What can hang from each mark
tole: deniduf dotivet kavudot kefa
kavudot: gomit tole
deniduf: kopib tole
kopib: deniduf
besedo: gomit loze
loze: besedo
gomit: besedo kavudot

Every row comes from one small tree of marks. Brackets hold a mark, then the marks that hang from it, in alphabetical order. Every link used is in the known rows. Which tree was each row made from?
Known rows
[kopib [deniduf [tole kefa]]]: 34 -20 -10 31 -17 12 6 15 -22 15 -43 2 -9 -10 -11 9 26 -4 -19 24 -14 12
 -6 5 -18
[gomit besedo [kavudot tole]]: 2 7 -17 23 20 62 -22 -37 14 -17 -13 4 0 35 -17 6 -2 1 -12 6 28 -18 -26
 -11 30
[deniduf kopib [tole kavudot kefa]]: 13 -38 -2 -21 -6 -24 17 8 21 21 -27 -12 -10 -1 -21 3 -9 -27 46 -18 -26
 11 -6 22 -24
[loze [besedo [gomit [kavudot [tole deniduf]]]]]: -22 10 -12 3 50 30 -1 -41 1 -23 14 10 8 8 20 -25 -20 -6 -3 4 -23 -40 21
 -73 22
[besedo [gomit [kavudot tole]]]: 4 22 -18 24 22 24 -20 3 14 -15 7 6 10 19 -21 -4 32 13 -5 14 -17 -32 20
 -34 23
[gomit [besedo loze] kavudot]: 34 14 8 34 14 59 -3 -11 10 2 -3 -2 6 12 -15 -2 25 4 -17 -46 45 16 -25 -5
 25
[tole deniduf dotivet kavudot kefa]: -47 9 -25 -34 -19 -24 3 23 -44 20 12 5 0 -3 69 1 -44 -39 -32 -6 -5 15 17
 21 -46
[kavudot gomit]: -19 16 38 6 -26 -27 1 25 11 -10 0 -5 3 -11 -10 -3 33 22 -17 14 -10 20 -5
 2 -11
[kavudot [gomit besedo] tole]: 4 11 17 -3 -7 -2 -7 -19 27 -13 -2 -9 9 13 -14 4 13 17 1 29 23 -18 -9 10
 34
[kopib deniduf]: -12 10 7 27 -2 9 -19 29 -40 -9 -1 14 -7 -6 -23 15 6 10 -42 36 -20 18 -15
 1 -3
[tole [deniduf kopib] [kavudot gomit] kefa]: -57 -25 57 -44 -33 -44 6 30 5 -2 -11 12 -1 6 39 6 0 -22 39 -3 -26 30 8
 24 -31
[loze besedo]: -19 19 6 14 11 -13 11 -32 -5 -6 1 -7 -5 3 -26 -20 -10 -7 -40 -13 -30 4
 -12 -38 -4
[gomit kavudot]: -14 19 7 30 -1 47 -9 16 2 -10 1 14 -5 16 -20 2 15 -2 -26 -12 -9 15 -16
 -10 -13
[gomit [kavudot [tole deniduf dotivet]]]: -41 8 -36 13 5 42 -16 -4 -30 1 21 12 11 1 34 1 -42 1 -12 0 2 -22 -7 -9 0
[kavudot tole]: 5 19 -12 9 9 -8 -16 7 -2 -18 -20 -1 1 4 -22 -4 -15 -2 -24 13 -13 -22 -8
 -8 30
[kopib [deniduf [tole kavudot]]]: 39 -13 -8 -3 15 -21 5 8 -14 5 20 2 -13 -7 -20 15 -37 1 -19 31 -13 11 -5
 10 -17
[deniduf kopib [tole dotivet kavudot]]: -9 -26 -35 -15 -2 -29 13 1 5 14 36 -11 -16 -23 -26 3 -57 -4 46 -9 -9 13
 4 25 -32
[kopib [deniduf tole]]: 36 -9 -6 28 1 9 3 14 -17 1 -8 4 -13 -18 -24 13 -1 6 -20 28 -13 6 -14 -6
 -8
[tole [deniduf kopib] dotivet [kavudot gomit]]: -74 -17 16 -43 -21 -44 6 24 -13 1 58 13 2 -26 28 10 -48 5 37 6 -10 28 16
 26 -39
[besedo gomit loze]: 41 24 4 4 14 -26 3 32 -6 -4 6 -9 4 -21 -19 -14 46 10 -17 -32 -2 -8 21
 -14 24
[loze [besedo gomit]]: -16 22 1 8 31 -21 10 -28 -2 -8 17 -11 5 -7 -18 -26 15 4 -25 5 -33 -8 30
 -60 3
[besedo gomit]: -11 31 2 7 16 -17 -3 23 -8 -14 9 -6 6 -10 -20 -7 33 2 -28 3 -22 -9 32
 -29 -4
[besedo [gomit [kavudot [tole deniduf]]] loze]: 35 15 -13 2 39 22 -17 14 -7 -14 5 10 9 0 23 -15 11 11 6 -26 6 -38 16 -31
 45

Which tree is each row?
4 -30 36 -25 -7 -52 22 11 50 -3 19 -7 -5 -12 -29 8 -10 14 56 2 -28 14 2
 17 -22 : [deniduf kopib [tole [kavudot gomit]]]
-39 -2 -45 7 17 70 -13 -33 -19 -5 21 12 7 10 35 11 -39 -3 -9 1 39 -18 -5
 -12 6 : [gomit besedo [kavudot [tole deniduf dotivet]]]
1 11 34 -33 -7 -31 6 -16 20 -8 28 -4 4 10 -7 4 -4 4 -8 15 28 20 0 21 -7 : [tole [kavudot [gomit besedo]]]
36 24 33 3 -18 -13 4 -1 18 2 1 -10 10 -6 -14 1 38 27 -6 -25 46 19 -9 22
 22 : [kavudot [gomit [besedo loze]]]
56 11 18 0 -9 -14 -6 -11 26 0 -10 -8 8 -3 -17 -4 28 26 8 -6 49 -11 -9 17
 51 : [kavudot [gomit [besedo loze]] tole]
-17 -29 -24 19 -26 7 13 10 -4 37 -27 -10 -5 -27 -13 12 13 -8 48 -13 -17
 20 5 18 -34 : [deniduf kopib [tole dotivet kefa]]
55 13 -14 27 22 52 -15 -27 18 -3 -13 -5 6 21 -21 -2 13 9 -5 -33 50 -20
 -32 -3 50 : [gomit [besedo loze] [kavudot tole]]
31 25 -1 32 16 18 -3 26 2 -1 11 0 10 -2 -22 -13 60 21 -12 -36 2 3 17 -26
 16 : [besedo [gomit kavudot] loze]
28 10 -5 8 35 66 -13 -26 0 -15 -9 12 4 16 14 -4 -15 -1 -6 -37 52 -32 -29
 -11 49 : [gomit [besedo loze] [kavudot [tole deniduf]]]
-17 7 -14 8 -65 -28 -1 20 -8 24 -16 -3 8 -11 23 3 31 19 3 32 -4 3 12 28
 -3 : [kavudot gomit [tole dotivet kefa]]
21 -32 -48 6 -28 -24 11 14 -34 43 5 -3 -11 -19 20 12 -19 -7 -10 31 -9 21
 12 34 -47 : [kopib [deniduf [tole dotivet kavudot kefa]]]
-54 -21 23 -46 -1 -16 -10 21 -14 -4 -20 6 -8 19 38 0 -32 -47 20 -16 -29
 20 -5 18 -28 : [tole [deniduf kopib] kavudot kefa]
30 10 27 -20 4 -4 -5 -12 6 -14 -8 1 15 -8 21 -8 -8 16 -2 -19 49 -24 -16
 13 57 : [kavudot [gomit [besedo loze]] [tole deniduf]]
-24 22 -1 24 27 23 10 -30 3 -7 18 1 5 16 -21 -24 34 4 -16 -4 -28 2 19
 -62 -7 : [loze [besedo [gomit kavudot]]]
1 9 -20 22 2 23 3 -41 12 1 -32 -2 10 35 6 -29 36 -4 -1 6 -37 -26 25 -56
 13 : [loze [besedo [gomit [kavudot [tole kefa]]]]]
-29 4 38 -51 -17 -20 4 -11 1 1 -7 -3 3 13 63 0 -7 -25 -14 9 28 18 -1 27
 -20 : [tole deniduf [kavudot [gomit besedo]] kefa]
23 -18 -49 2 -3 -24 4 11 -36 20 40 0 -11 -30 -5 20 -48 6 -15 39 -4 15 9
 16 -35 : [kopib [deniduf [tole dotivet kavudot]]]
10 -41 37 -26 -31 -49 25 21 42 13 -14 -9 -4 -5 -4 1 21 -4 61 -1 -19 23 5
 31 -32 : [deniduf kopib [tole [kavudot gomit] kefa]]
43 15 33 -29 -10 -43 11 -1 20 7 27 -13 6 -3 0 2 9 10 -4 -16 44 23 -8 34
 20 : [tole [kavudot [gomit [besedo loze]]]]
10 5 -15 26 0 73 -17 -35 13 -1 -43 -5 4 48 10 5 29 -15 -10 -2 29 -14 -20
 0 18 : [gomit besedo [kavudot [tole kefa]]]
-39 7 -4 -13 -5 5 -5 -22 -15 -3 27 4 9 -17 37 10 -30 14 -4 28 33 -15 8 4
 7 : [kavudot [gomit besedo] [tole deniduf dotivet]]
-8 -38 -33 -17 -18 -19 23 8 -2 31 -4 -10 -9 -10 -1 11 -22 -12 48 -14 -17
 18 11 31 -43 : [deniduf kopib [tole dotivet kavudot kefa]]
-42 14 -4 -12 -27 -22 -3 14 -16 -1 28 5 10 -25 40 8 -27 21 -4 24 5 -18 9
 3 5 : [kavudot gomit [tole deniduf dotivet]]
39 -21 -12 1 -12 -18 8 16 -17 19 -21 -1 -16 5 3 11 -8 -18 -13 25 -17 9
 -11 26 -28 : [kopib [deniduf [tole kavudot kefa]]]
3 -28 9 8 -5 9 18 10 20 9 -56 -11 -14 -4 -25 -1 29 -16 45 -23 -25 3 -8 6
 -18 : [deniduf kopib [tole kefa]]
-38 -17 12 -22 23 3 -22 11 -4 -32 -12 10 -7 2 0 3 -42 -14 26 -1 -22 -28
 -13 -10 25 : [kavudot [tole [deniduf kopib]]]
